Every row comes from one small tree of marks. The marks that hang from a mark follow it in brackets, in alphabetical order. Every link used is in the known rows. Which tree was each row made from?
Known rows
gipudel{nupof rinara{lapav}}: [2.22, 1.88, 1.56, 5.47, 1.83, -8.64, 2.54, -3.30, 2.89, -0.39, 1.22, -0.31, -1.07, -1.85, -6.57, 2.86, -0.40, -3.62, -2.58, 1.81, -2.12, 1.46]
nupof{ferad}: [-3.17, 0.52, -8.05, 3.76, -1.77, -1.21, 3.98, 0.85, 0.62, -0.05, -0.58, 0.29, 5.76, -2.42, -7.97, -4.24, -1.21, -3.21, 0.21, 4.33, -0.08, 1.87]
lapav{nupof{ferad}}: [-3.46, 1.93, -7.65, 1.63, 1.32, -1.05, 4.05, 0.21, 0.17, -0.66, -2.40, -0.10, 4.25, -1.67, -5.77, -2.95, -1.34, -1.34, -4.31, 3.80, 0.27, -0.18]
rinara{gipudel{nupof} lapav}: [2.70, 1.35, 2.07, 7.05, 0.80, -4.88, 1.63, -2.52, 1.09, -0.12, 1.88, 1.31, -0.92, -1.02, -5.45, -0.68, 0.76, -5.36, 1.51, -2.33, -1.14, 2.58]
ferad{nupof rinara}: [-2.86, 6.83, -6.64, 7.36, -1.38, -0.54, 2.92, 1.22, -0.78, -2.57, 1.70, 0.33, 4.95, -2.89, -4.70, -6.63, 0.09, -6.03, 1.89, 0.92, -0.15, 2.20]
ferad{nupof rinara{zikem}}: [-3.35, 6.38, -3.85, 5.33, -0.52, -0.97, 2.39, -0.79, -0.70, -4.91, 0.53, -0.44, 1.19, -2.36, -0.70, -3.78, 0.60, -1.89, 0.22, -0.60, -0.30, 3.29]
rinara{gipudel}: [-0.22, 1.85, -5.08, 7.26, -2.85, -2.75, 4.65, 1.30, -1.94, 0.39, 2.46, 0.58, 2.90, -2.02, -6.48, -4.56, 0.27, -6.62, 3.65, -1.32, 0.21, 2.61]
ferad{nupof rinara{gipudel lapav zikem}}: [0.76, 5.22, 1.28, 4.75, -0.69, -2.05, 0.36, -1.94, 1.23, -5.34, 2.17, 0.82, -0.05, -1.18, 0.79, -0.99, 1.53, -3.65, 2.11, -5.34, 2.06, 6.78]
rinara{lapav{nupof{ferad}}}: [-0.92, 1.12, -4.05, 1.23, 2.27, -2.50, 2.19, -1.41, 0.48, -2.44, -2.07, 0.33, 5.46, -0.31, -5.69, 0.88, -0.87, -1.22, -5.48, 4.50, 0.43, 0.84]
gipudel{nupof rinara}: [-0.21, 2.89, -1.79, 5.77, 0.78, -7.57, 4.44, -1.86, 2.41, 1.39, 0.87, -0.56, -2.17, -3.33, -6.43, -1.36, -0.80, -3.81, -1.62, 1.36, -2.23, 0.69]
zadu{zikem{nupof{ferad} rinara{lapav}}}: [-0.12, -0.06, -5.38, -1.27, 2.55, -5.09, 3.70, 2.29, 4.20, -1.07, -2.44, -4.16, 0.51, -3.71, -3.71, -1.68, -2.87, -2.06, -6.38, 4.87, 0.37, 3.95]
gipudel{rinara}: [-0.74, 2.21, -5.25, 5.91, -1.60, -6.78, 5.35, 0.38, -0.54, -0.07, 1.85, -0.98, 2.82, -3.01, -7.26, -1.17, -0.67, -4.86, -0.76, 3.16, -0.67, 1.49]
zikem{nupof{ferad} rinara{gipudel}}: [-2.09, -0.64, -7.62, -2.44, 0.69, -1.42, 5.61, 0.58, 4.32, -1.15, -1.06, -1.55, -0.05, -4.95, -2.75, -7.11, -2.33, -5.06, 0.30, 1.01, 1.11, 6.27]
gipudel{nupof rinara{lapav zikem}}: [1.61, 1.40, 4.46, 3.30, 2.67, -9.13, 2.21, -4.94, 2.85, -2.97, -0.06, -0.98, -4.37, -1.42, -2.23, 5.62, 0.40, 0.88, -4.58, 0.18, -1.79, 2.78]
zikem{rinara{lapav}}: [-1.83, -0.37, -2.51, 6.38, 0.79, -4.65, 5.56, -1.34, -4.68, -5.18, 0.93, -2.44, 5.16, -2.17, -5.55, -0.07, 0.22, -3.42, -0.92, 4.39, -2.56, 2.11]
ferad{rinara{gipudel lapav{nupof}}}: [0.86, 3.66, -1.16, 5.44, -2.02, -3.16, 3.14, -1.00, -1.27, -0.92, 2.36, -0.50, 2.84, -1.55, -4.61, -2.28, 0.71, -4.74, 0.03, -3.47, 3.49, 3.44]
nupof{ferad{rinara{gipudel lapav zikem}}}: [-0.86, -0.44, -0.66, 1.66, -4.28, -2.48, 1.50, -2.39, 3.44, -1.74, 1.50, -0.42, 1.32, -2.76, -2.65, -1.42, 0.10, -0.46, 2.23, -4.47, 4.86, 8.63]
rinara{gipudel zikem}: [-0.76, 1.53, -2.16, 4.98, -1.61, -3.07, 4.50, -0.52, -1.82, -1.89, 1.39, 0.10, -0.68, -1.23, -1.98, -1.54, 0.83, -1.78, 1.73, -2.67, 0.50, 3.59]
lapav{nupof}: [-2.07, 3.57, -6.07, 5.48, 1.62, -2.76, 5.26, 0.14, -3.77, -1.47, -0.78, -0.55, 4.15, -0.72, -5.35, -2.30, -0.17, -2.93, -3.77, 3.63, -1.43, -1.98]

Write each row's tree
[3.08, 0.54, 0.07, -0.64, 1.96, -4.68, 1.72, -1.67, 1.71, -3.70, 0.14, 0.10, -1.41, -0.63, -0.95, 1.31, 0.53, -2.42, -1.14, -0.26, 0.97, 5.59]
rinara{gipudel lapav zikem{nupof}}
[-2.40, -0.30, -2.15, 1.64, -3.29, -2.63, 1.68, -2.43, 1.95, -3.09, 0.29, -1.12, 3.75, -2.44, -4.33, -0.26, -0.04, 1.47, -0.66, 0.75, 2.67, 6.12]
nupof{ferad{rinara{lapav zikem}}}
[-0.75, 2.91, -1.87, 5.69, 3.25, -6.22, 5.64, 1.18, -3.33, -2.88, -1.47, -5.11, 0.43, -1.58, -2.07, 1.10, -0.81, -1.34, -8.59, 2.20, -1.47, -0.71]
zadu{zikem{rinara{lapav{nupof}}}}
[-3.19, 2.47, -3.78, -0.21, -2.15, -0.53, 3.71, -1.62, 2.65, -0.55, -0.52, -1.05, -1.36, -3.36, -0.69, -4.62, -0.34, 0.96, -1.31, -5.38, 4.95, 5.20]
lapav{nupof{ferad{rinara{gipudel zikem}}}}
[-1.24, 2.72, -7.16, 2.66, 1.48, -5.28, 6.87, 3.93, -0.15, -0.35, -0.96, -5.21, -1.16, -4.16, -3.15, -4.99, -2.31, -3.78, -4.91, 3.95, -1.42, 1.06]
zadu{zikem{nupof rinara}}
[0.96, 2.42, 1.78, 1.25, 3.35, -8.34, 3.30, -3.64, -0.21, -4.88, -0.81, -1.64, -1.24, -0.29, -0.99, 6.84, 0.12, 1.44, -7.95, 1.42, 0.02, 1.62]
gipudel{rinara{lapav{nupof} zikem}}
[-1.05, 3.74, -2.87, 5.53, -0.84, -3.50, 3.29, -1.56, -2.60, -1.89, 1.18, -1.47, 5.67, -1.12, -6.08, -1.14, 0.53, -2.94, -2.79, 1.67, 1.44, 1.30]
ferad{rinara{lapav{nupof}}}
[-0.48, 2.88, -1.16, 7.96, 0.15, -5.35, 6.20, 1.42, 1.07, 2.41, 0.62, -3.76, -6.85, -4.17, -1.97, -5.11, -1.23, -4.41, -1.10, -4.81, -1.53, 1.74]
zadu{zikem{rinara{gipudel{nupof}}}}
[-0.67, 3.41, -2.34, 7.87, -3.77, -2.77, 3.70, -1.08, 1.74, 3.05, 3.21, -0.23, -1.51, -4.06, -5.77, -7.61, 0.41, -5.61, 4.62, -5.13, 1.37, 3.69]
ferad{rinara{gipudel{nupof}}}
[-2.83, 3.09, -6.46, 2.12, -3.20, -0.03, 4.11, 0.26, 2.75, 1.85, 0.53, -0.34, 2.14, -3.48, -4.64, -7.25, -1.05, -3.75, 0.45, -3.61, 4.52, 4.36]
lapav{nupof{ferad{rinara{gipudel}}}}
[-0.63, 0.95, -5.96, 1.38, 1.16, -3.05, 6.54, 0.76, -0.22, -1.89, 0.71, -1.97, -0.35, -4.10, -2.64, -6.13, -1.11, -6.07, 0.89, 0.65, -0.55, 4.33]
zikem{nupof rinara{gipudel}}
[-3.53, 1.72, -5.19, 4.21, -3.01, -1.17, 3.07, -1.27, 4.24, 2.41, 0.20, -0.40, 1.33, -4.51, -7.33, -7.27, -1.24, -2.44, 1.24, 0.07, 1.08, 3.13]
gipudel{nupof{ferad{rinara}}}
[-0.60, -1.18, 0.59, 2.67, 1.64, -3.29, 3.48, -3.49, 3.64, -1.70, -0.24, -0.40, -2.13, -3.53, -3.09, -2.16, -0.76, -3.25, 0.28, -2.06, -0.68, 5.31]
zikem{rinara{gipudel{nupof{ferad}} lapav}}
[2.84, 1.30, -0.42, -2.18, 2.70, -8.82, 2.43, -2.42, 3.52, -4.04, -0.11, -1.33, -1.48, -1.73, -2.03, 4.66, -0.45, -0.63, -5.46, 3.71, 0.02, 4.64]
gipudel{rinara{lapav zikem{nupof}}}
[-1.98, 2.83, -5.62, 0.90, -1.39, -3.00, 3.94, -0.51, 0.90, -1.88, 0.44, -2.14, 0.68, -3.44, -2.93, -4.61, -0.26, -0.83, -1.33, 1.77, 1.36, 4.36]
ferad{rinara{zikem{nupof}}}
[-1.23, 3.09, 0.88, 5.91, -2.72, -3.01, 3.34, -2.76, 1.55, 0.62, 2.20, -0.94, -4.96, -3.65, -1.65, -4.72, 1.13, -1.28, 2.63, -7.05, 1.48, 4.69]
ferad{rinara{gipudel{nupof} zikem}}
[-1.27, 0.99, -1.78, 3.95, -1.91, -2.98, 1.18, -2.84, 4.44, 0.78, 0.38, -0.02, 2.61, -3.22, -7.76, -3.45, -0.67, -2.14, 0.26, 0.73, 1.08, 4.26]
gipudel{nupof{ferad{rinara{lapav}}}}
[-0.85, 1.52, -8.39, -1.28, -3.99, -0.59, 2.95, 1.34, 5.99, 2.53, 1.01, -0.05, 1.81, -4.94, -6.13, -9.15, -1.94, -5.97, 3.01, -1.15, 5.00, 7.29]
zikem{nupof{ferad{rinara{gipudel}}}}
[-1.44, -0.09, -1.88, 0.47, 2.40, -2.32, 4.45, -1.81, 0.92, -3.68, -1.19, -1.14, 1.34, -2.28, -1.82, -1.05, -0.90, -2.26, -3.14, -0.87, 1.18, 4.12]
zikem{rinara{gipudel lapav{nupof{ferad}}}}
[-0.26, 0.82, -0.06, -2.61, 3.10, -7.02, 2.34, -3.75, 3.91, -4.00, -2.58, -1.01, -0.97, -1.04, -0.91, 5.86, -1.21, 3.14, -8.56, 1.76, 1.50, 3.20]
gipudel{rinara{lapav{nupof{ferad}} zikem}}
[2.52, 0.83, 4.70, 4.79, 1.89, -5.04, 1.65, -4.26, 1.17, -2.45, 0.61, 0.72, -4.24, -0.24, -1.11, 2.23, 1.32, -0.78, -0.08, -4.03, -1.25, 3.82]
rinara{gipudel{nupof} lapav zikem}
[1.19, -0.61, 2.99, 1.12, 1.28, -3.65, 0.52, -4.17, 4.97, -1.67, -0.93, 1.25, -4.12, -1.29, -1.34, 1.14, 0.24, 0.45, -0.80, -3.54, 0.33, 5.95]
rinara{gipudel{nupof{ferad}} lapav zikem}
[2.11, -0.84, -1.72, -4.46, 1.46, -3.11, 0.57, -1.58, 5.75, -2.79, -1.45, 0.79, -0.83, -1.49, -1.08, 0.41, -0.56, -0.88, -1.60, -0.01, 2.49, 7.48]
rinara{gipudel lapav zikem{nupof{ferad}}}
[-0.05, 0.44, 0.37, -1.10, 2.13, -2.82, 1.81, -2.97, 1.91, -3.68, -1.78, 0.51, -0.73, -0.22, 0.09, 2.19, 0.05, 1.58, -4.23, -2.33, 2.57, 4.39]
rinara{gipudel lapav{nupof{ferad}} zikem}
[0.29, 1.74, -1.99, 0.02, -0.53, -4.39, 2.07, -1.84, 0.92, -3.77, 0.78, -2.04, 1.90, -2.11, -2.91, -0.30, 0.40, -0.43, -2.21, 2.12, 1.75, 5.39]
ferad{rinara{lapav zikem{nupof}}}
[-3.04, -0.38, -2.86, 2.87, 0.77, -1.69, 5.62, -1.92, 3.33, 0.28, -0.40, -0.72, -2.98, -4.84, -3.09, -6.15, -1.56, -3.41, 1.40, -2.52, -0.97, 4.35]
zikem{rinara{gipudel{nupof{ferad}}}}
[0.89, 0.38, 0.02, 1.77, 1.58, -7.28, 1.58, -3.31, 6.77, 0.33, -0.57, 0.41, -0.46, -2.75, -6.67, 1.80, -1.52, -2.25, -3.08, 2.10, -0.46, 3.27]
gipudel{nupof{ferad} rinara{lapav}}
[0.02, 1.42, -2.58, -0.29, 2.12, -6.48, 2.37, -1.90, 3.83, -1.96, -1.60, -0.47, 2.64, -1.60, -5.52, 2.98, -1.66, -1.38, -6.57, 3.51, 1.34, 2.17]
gipudel{rinara{lapav{nupof{ferad}}}}
[-1.94, 0.54, 1.19, 1.67, -1.10, -3.45, 0.97, -4.56, 4.58, -1.59, -0.74, -0.90, -0.96, -2.79, -3.61, -0.57, -0.21, 2.25, -1.72, -1.06, 1.17, 5.37]
gipudel{nupof{ferad{rinara{lapav zikem}}}}
[-2.06, 0.25, -5.10, 3.88, -4.14, -2.29, 1.86, -0.68, 1.66, -0.80, 1.48, -0.34, 7.44, -2.95, -8.50, -2.97, -0.55, -3.25, 1.30, 2.48, 3.05, 5.04]
nupof{ferad{rinara{lapav}}}
[0.40, 2.14, -3.93, -1.74, 2.02, -7.32, 4.25, -0.99, 3.05, -2.18, -0.45, -1.50, -2.66, -2.94, -1.88, 0.89, -1.06, -0.57, -4.69, 3.26, -0.19, 3.41]
gipudel{rinara{zikem{nupof}}}
[-0.52, 5.80, -3.12, 7.24, -0.52, -1.63, 0.75, -0.43, -0.35, -4.18, 1.80, 0.70, 5.93, -1.41, -4.90, -2.53, 0.34, -5.89, 0.94, 1.47, 0.19, 3.27]
ferad{nupof rinara{lapav}}
[1.16, 5.96, -1.52, 6.70, -1.48, -1.41, 0.68, -0.29, 0.94, -3.00, 3.06, 1.61, 3.58, -1.77, -3.37, -3.78, 0.61, -7.98, 3.83, -3.63, 2.00, 5.47]
ferad{nupof rinara{gipudel lapav}}
[-0.16, -0.29, -0.85, 6.16, -0.57, -4.39, 5.58, -1.23, -3.02, -3.82, 2.41, -1.61, 2.62, -2.29, -3.65, -0.99, 0.46, -5.47, 1.96, -0.68, -0.63, 4.31]
zikem{rinara{gipudel lapav}}
[-1.97, 0.89, -0.82, 0.01, 1.27, -6.02, 3.24, -3.60, 6.65, -0.43, -1.69, -0.36, -5.22, -3.48, -2.33, 0.82, -1.27, 2.14, -4.22, -0.05, -0.51, 3.49]
gipudel{nupof{ferad} rinara{zikem}}
[0.34, -1.69, -3.86, -2.89, 1.84, -2.73, 3.63, -0.81, 4.40, -2.95, -0.69, -1.02, 1.09, -3.81, -2.74, -3.24, -1.84, -4.55, -0.65, 1.45, 1.28, 7.17]
zikem{nupof{ferad} rinara{gipudel lapav}}
[-1.73, 1.34, -2.70, 4.22, 0.18, -3.70, 5.09, 1.54, 4.84, 3.01, -1.19, -3.09, -6.30, -5.05, -2.20, -6.05, -2.17, -2.82, -1.41, -4.35, 0.12, 3.42]
zadu{zikem{rinara{gipudel{nupof{ferad}}}}}
[-0.19, 1.37, -0.20, 4.13, 2.77, -3.98, 5.61, -2.15, -3.43, -4.18, 0.55, -1.84, 1.02, -1.48, -1.45, -0.10, 0.22, -3.50, -2.37, -1.21, -0.62, 2.21]
zikem{rinara{gipudel lapav{nupof}}}
[-3.06, 0.71, -4.29, 2.01, -5.54, -1.00, 3.60, -0.69, 2.92, 0.12, 1.47, -0.67, 0.17, -4.11, -2.59, -5.38, -0.19, -0.75, 3.19, -4.96, 4.72, 7.76]
nupof{ferad{rinara{gipudel zikem}}}
